Each row comes from the steps of one path. Every step used is in the known rows, and no mark comes twice. Write the path behind each row, first mark first.
Known rows:
s/y/h: [-14.6  -9.2  16.4  38.2  34.8   0.9  -7.1  12.3  13.8   1.6  -6.6   3.1
   0.6   5.2   0.2   8.5   3.1  -2.1  10.0 -12.2  -1.9   5.1]
l/j/y/v: [ -8.3  -1.1  -3.6  -3.6   8.9  -5.6   5.9  -5.5  -0.3   6.9   7.0  -1.7
   5.3   0.9   7.6 -10.4   1.4  -3.8   5.1 -27.7  -6.4  -8.4]
j/y/h/a/s: [ -2.3  -8.3 -42.0  23.5  30.0   4.4  -0.9  -2.1   0.7   3.0  -0.2   0.9
  -3.7   2.6   5.6  -3.0  -4.6  -3.1 -20.6   3.5 -11.2  -6.7]
v/l/j/y: [ -0.2  12.9   4.5 -26.5  -7.4  -5.7  -0.8   0.8   4.2   3.7  12.6   9.7
   4.5  12.9  -4.0  -5.9  -3.4  -5.0  -1.1   7.1  -1.7  -3.6]
l/j/y: [ -5.7   2.9   5.6 -14.0  -0.7 -11.5   5.9  -3.3   4.3   1.9  14.3   0.8
   6.0   3.3   2.6  -4.1  -1.6  -6.8   1.6 -12.9  -8.7  -5.9]
a/s: [  8.4   5.3  -3.2  17.0 -39.6  -5.5  -4.0  -2.7  -5.5   6.4 -13.8   6.8
   1.2   8.8   9.5  -3.5  -2.6  -0.6 -11.1  27.4  -1.2   1.9]
s/a: [  8.3  -1.3  50.5  -3.2 -20.7  -4.7  -1.7  -2.9 -21.9  -2.6  -5.1  -0.4
  -2.3   1.6  14.8   5.4  -0.4   3.9 -16.1  26.3  -7.7   0.7]
s/l/j/y/h: [-11.4  -4.1  29.8 -21.3   8.7 -20.6  -3.0   1.5  23.5  -4.4  11.3  -5.2
  -2.4  -6.0  -2.2   5.5   3.4  -5.7   3.8  -0.9 -10.1   5.0]
v/l/j/y/h: [ -5.7   2.0  14.8 -14.4  27.0  -4.9  -8.4   7.7  17.5   4.4  17.8  10.5
   2.5  14.3 -10.0  -1.9  -1.0  -7.1   6.9  -6.3  -9.7   1.3]
h/a/s: [ 11.1   5.5 -19.3  17.0 -34.7   5.4   1.1 -10.1 -14.5   3.1  -8.9  -9.7
  -1.8  -0.8  11.0   0.3  -3.5   4.2 -21.3  24.9   0.5  -4.2]
h/l/j/y/v: [ -0.5  -4.4 -28.7 -17.8  15.8   1.4   8.0  -6.8  11.0   1.6  -0.8   3.0
   4.8 -14.4  -7.0  -8.7   3.8   1.0  14.1 -31.4  -3.3  -1.6]
v/l/j/y/h/a: [ -2.6   2.4  -4.0 -12.5  30.6   6.9  -3.9   0.9   8.8   1.2  23.4  -7.1
  -0.2   4.0  -8.4   1.5  -2.4  -2.2  -3.6  -9.6  -8.2  -5.0]
y/h: [ -1.8 -12.3  31.7  16.2   1.4   3.4  -9.4   6.2  11.7   5.6  -1.1   4.3
   0.7   2.1  -1.4   6.5   2.9  -3.7   7.1  -4.5  -8.6   4.7]
h/l: [ 10.5  -4.4  -2.7  -9.6 -27.0   9.1   0.9  -2.3   9.2  -0.4 -14.0   8.8
   2.0 -12.3  -9.2   3.6   3.7   2.7   5.2   2.8   2.9   7.2]
h/l/j/y: [  2.0   0.2 -19.8 -25.9   4.3  -4.6   8.1  -4.5  15.7  -3.3   6.4   6.4
   5.9 -11.8 -12.0  -2.5   0.7  -2.1   8.0 -17.1  -5.0   0.4]
a/v: [  4.3  -0.1 -10.3   9.7 -51.6  11.4   2.2   2.6 -20.4  -3.4  -7.7   3.5
   0.0   2.3  -3.5   2.3  -0.7   2.6 -14.3   9.8  10.7   1.5]
j/y: [ -5.1  -4.3 -10.9  -2.9  -0.7  -0.2   5.0  -0.5   0.4   3.5  -3.4  13.6
   2.0   4.2   5.4  -4.0  -2.6  -7.3  -7.5  -0.7  -5.3  -6.2]
a/s/l/j/y/v: [ -4.1   8.8 -15.4 -11.8 -19.6 -23.5   2.7 -10.3   0.8   1.7  -8.8  -5.7
  -2.6  -0.5  13.8  -9.2   1.2   0.2  -8.0  17.0  -0.2  -1.5]
h/a/v/l/j: [ 13.4  17.6 -11.7 -13.0 -53.8  17.4   1.9  -3.2 -24.3  -6.3  13.5 -17.3
  -0.7   1.0 -12.6   4.5  -2.9   9.8 -16.8  14.9  15.0  -1.7]
y/h/a: [  0.8 -12.0  15.6  16.3   8.3  13.9  -5.0  -0.7   3.4   2.0   3.9 -12.7
  -2.1  -6.0   0.7   9.9   1.6   1.2  -2.8  -8.5  -6.5  -0.7]
h/l/j: [ 10.3   3.1  15.0 -20.9 -26.2  -2.6   2.1  -4.8  14.2  -1.9   3.1  -4.6
   6.3 -14.8 -12.5   4.3   3.9   3.1  15.6  -9.7  -0.6   7.7]
a/s/y/h/l/j: [ -1.8   1.6 -18.6  27.2  29.5 -11.6  -6.1   5.6  25.7  -3.0  -4.2  -2.0
   3.0  -1.6 -11.7   5.5   3.0   4.0  15.8  -8.2  -1.6  13.0]
a/j/y/v/l: [  1.3   2.9   4.0   0.5  14.7   5.5   1.0   2.4 -15.5   9.5 -18.8  17.2
  -1.3  11.8  12.0 -15.7  -1.1  -2.0  20.0  -0.3  14.6  -5.5]
v/l/j: [  8.0  15.9  35.1 -18.9 -40.0  -3.4  -7.1  -0.2   2.8   4.9   9.9  -0.3
   4.5   9.4  -5.3   1.1   0.2   0.1   5.4  14.1   2.0   3.2]

Which path is each row?
[  6.0  11.2  27.0 -10.3 -27.0   2.4  -6.8  -2.2  -1.9  10.1   2.3  -3.6
   3.8   7.2  -0.1  -5.0   3.1   3.3  11.7  -0.2   4.4   0.4] | y/v/l/j
[ 10.6  17.3   5.6 -13.7 -57.6   6.3  -3.0   3.4 -16.4  -2.6   9.0  -0.7
   2.1   9.7 -13.8   1.6  -1.8   4.5  -8.3  17.9  13.7   4.3] | a/v/l/j
[  5.2  -7.9  22.1  -9.0   5.1  -1.3  -6.0   2.7  28.0  -1.3   8.2  -3.1
   4.2 -13.1 -17.6   7.8   6.0   1.5  22.5 -21.1  -7.9  11.6] | y/h/l/j
[  7.7   9.0  10.4  -3.7 -61.7 -16.0  -5.0  -4.9   0.7  -0.6 -21.5   0.0
  -5.3  -1.0  11.6   3.4   0.4   2.0 -15.7  53.0   5.0   7.1] | a/s/l
[ -7.3 -12.9  25.0  14.3  45.1  -5.4  -0.2   8.2   3.5   3.3  -4.2  12.2
  -0.5   2.1   8.6  -4.4  -1.4  -8.7  24.2 -17.2  -0.6  -0.5] | a/j/y/h
[ -1.7   1.0 -19.5  -4.8   6.5  12.3  -1.7   0.4  -6.2  10.7 -11.4  19.6
  -0.2  13.8   3.6 -11.5  -0.7  -2.7  -3.8   3.9   2.1  -6.9] | j/y/v/l
[  5.9 -16.2  28.6  -5.7  61.5  -4.6   2.4   5.0  -5.2  -8.5 -10.5  13.8
  -5.4 -11.1   4.0  -0.2   0.1   1.7  17.1  -3.3  -4.6   5.7] | s/a/j/y/h/l
[  4.0  14.5 -44.3 -18.4 -21.3  14.8   8.4  -3.0 -23.3  -7.4  16.6  -6.9
  -0.5   4.9 -11.6  -1.9  -5.8   4.2 -23.2   5.9  10.0  -8.6] | h/a/v/l/j/y
[ -7.3  -8.4 -18.9   7.8   7.9   5.9   5.0  -3.3  -4.8   8.0 -11.1  10.1
   1.3   2.8  10.4 -10.5   0.9  -4.0  -2.3 -15.1  -3.6  -9.1] | j/y/v
[ -9.8  -2.7  -7.8  52.1  27.5  -7.4 -10.0   9.6   9.0   3.7 -14.6   5.9
  -0.5  13.1   6.0   3.4  -0.4  -1.2  -0.2   9.2  -1.4   5.6] | a/s/y/h
[  5.9  -5.9 -11.8  29.3  -2.9   6.3  -7.3  -2.8  -0.5   4.0  -2.4  -9.8
  -3.3   0.0   5.2   4.0  -1.8   2.3 -12.6  12.3  -6.6   0.2] | y/h/a/s
[-10.0  -7.9 -29.6  45.0  19.5  21.2   0.7   8.9 -13.1  -9.7  -3.1 -13.7
  -4.1  -1.5  -6.0  12.6   0.4   7.1 -12.2 -12.9  12.2  -0.2] | s/y/h/a/v
[-10.7 -15.2  -2.3  10.1  33.7   1.2  -3.5   6.7  13.8   4.8   2.7  15.1
   0.3   6.7  -0.2  -0.3  -0.2  -9.2  -0.7 -13.0 -13.2  -1.6] | j/y/h
[ -0.1  -5.6 -10.6  12.9  26.8  11.0  12.4  -7.8 -24.1   4.2 -12.5  -7.8
  -2.2  -8.0  20.5 -10.7  -1.0   1.4  12.5 -22.0  10.6 -13.9] | h/a/j/y/v
[  1.5  14.3 -26.2 -19.4 -26.8   4.4   3.7   3.8 -15.3  -4.1  12.0   9.7
   1.8  13.8 -12.7  -5.5  -4.8  -0.6 -13.1   8.4   9.2  -2.5] | a/v/l/j/y
[  2.5   9.8  51.3 -28.0 -55.8 -19.8  -1.3  -5.7   9.0  -4.4   2.5 -16.0
  -0.2 -11.0   3.4   8.8   4.3   1.6   2.1  19.6   2.3   6.9] | s/l/j
[ -2.0  13.4  -6.9 -18.7 -32.1 -29.4   2.6  -7.8   5.6  -3.1  -0.9  -2.2
  -1.5  -0.6   8.7  -3.1  -1.7  -3.0 -13.7  32.2  -2.3   1.1] | a/s/l/j/y
[ -2.9 -18.3 -23.7  -3.1  39.5   8.2  -1.0   5.0  24.5  -1.2  -5.2  19.6
   0.0  -8.8 -14.5   0.9   2.1  -4.1   7.6 -18.0  -9.2   4.8] | j/y/h/l
[  4.5   3.8 -12.2   1.4  19.5  16.8   6.2  -4.2 -23.8   6.2 -13.6   0.7
  -4.1   1.6  14.2 -11.4  -2.5   3.1  10.1  -3.4  16.2 -11.8] | h/a/j/y/v/l
[  0.6 -16.1   1.6  -0.1  48.3   1.6   2.6   6.6  14.8  -2.0 -12.3  17.3
  -0.8 -11.0  -6.7  -2.7   1.4  -4.3  31.1 -22.0   2.5   5.9] | a/j/y/h/l
[ -6.5   6.6  18.8 -35.1 -22.3 -22.0   4.3  -5.8  10.2  -5.1   5.4  -5.9
  -0.4  -7.0   3.7   2.7   1.1  -3.9  -3.6  11.3  -2.9   0.3] | s/l/j/y
[  3.4  -2.0  43.3  -5.8  22.9 -13.2   7.4  -0.9 -30.4  -3.9  -8.8   7.8
  -3.2   2.1  24.3  -5.1  -4.8  -1.5   1.8  13.4  -0.4  -5.6] | s/a/j/y
[  7.6   6.3  -1.3  -1.7 -20.1  18.1  -5.3   3.7 -11.0  -6.0  19.3 -16.5
  -2.4   3.1 -17.8   8.5  -0.8   7.9  -8.4   1.4   7.9   3.2] | y/h/a/v/l/j
[ -6.4  -6.2 -33.1   4.3  15.6  10.9   6.8   0.8  -9.0  -8.7  23.8 -15.2
  -0.8  -5.6 -10.5   3.2  -2.3   0.9 -13.7 -26.1  -2.5  -6.3] | l/j/y/h/a/v
[ 15.0  17.0  31.4 -21.6 -46.4  -0.8  -2.6   1.4 -36.3 -10.2  10.2  -4.5
  -2.0  10.1  -3.7   3.7  -2.8  10.4 -23.2  35.5   6.9   4.5] | s/a/v/l/j
[ 10.2   1.0  32.5  10.5 -13.8   6.6   5.9  -5.7 -19.7   0.3  -8.2 -15.8
  -1.1 -10.5  16.1   1.8  -1.3   3.6  13.6   0.4  13.1  -4.2] | h/a/j
[ -2.3  -5.5 -33.5  38.9  32.0  -0.1  -7.2   8.8  21.2  -1.1 -22.0  10.7
  -0.8  -0.7  -8.6   5.0   2.4   3.7   8.6   4.1   2.3  12.9] | a/s/y/h/l
[ -7.8  -7.4  -1.0  -0.7  37.7   1.0   2.3  -3.1   9.6  -0.1  25.0 -15.6
   1.4  -6.7  -1.7   3.3  -0.9  -3.8  -1.2 -29.0 -14.1  -7.4] | l/j/y/h/a
[ -1.3  -3.7 -49.2   3.1  12.4  27.7  -0.7   6.9 -13.8  -5.1   5.6   6.5
  -6.7   7.9 -14.7   1.3  -4.2   2.0 -25.4   5.1   6.2  -3.8] | j/y/h/a/v/l
[ -8.2  -4.4  13.3 -22.2  14.0  -9.4   1.2  -4.9  14.9  -8.2  16.5 -21.5
  -4.8 -15.5   0.4   9.4   2.1  -0.8  -5.5  -4.2  -7.1  -1.5] | s/l/j/y/h/a
[ -7.2  -4.5   7.3  14.0  38.0  -3.7  -3.8   8.1  29.8  -5.1   2.6  -4.3
   4.0 -11.0 -16.0  11.0   6.3   2.8  26.2 -28.9  -1.1  11.8] | s/y/h/l/j
[ -6.8   4.5 -29.4  50.0   3.5  -2.5  -1.4   0.8  -8.0   8.2 -26.9   2.1
   0.4  11.3  16.7  -6.7   1.1   4.1  -2.5   7.1   8.5  -1.3] | a/s/y/v
[ -8.7   2.6   8.9 -24.5 -12.8 -15.7   5.0  -7.7   5.4  -0.5  -1.2  -8.3
  -1.2  -9.2   9.0  -3.7   4.4  -0.7   3.6  -2.0   0.5  -3.0] | s/l/j/y/v
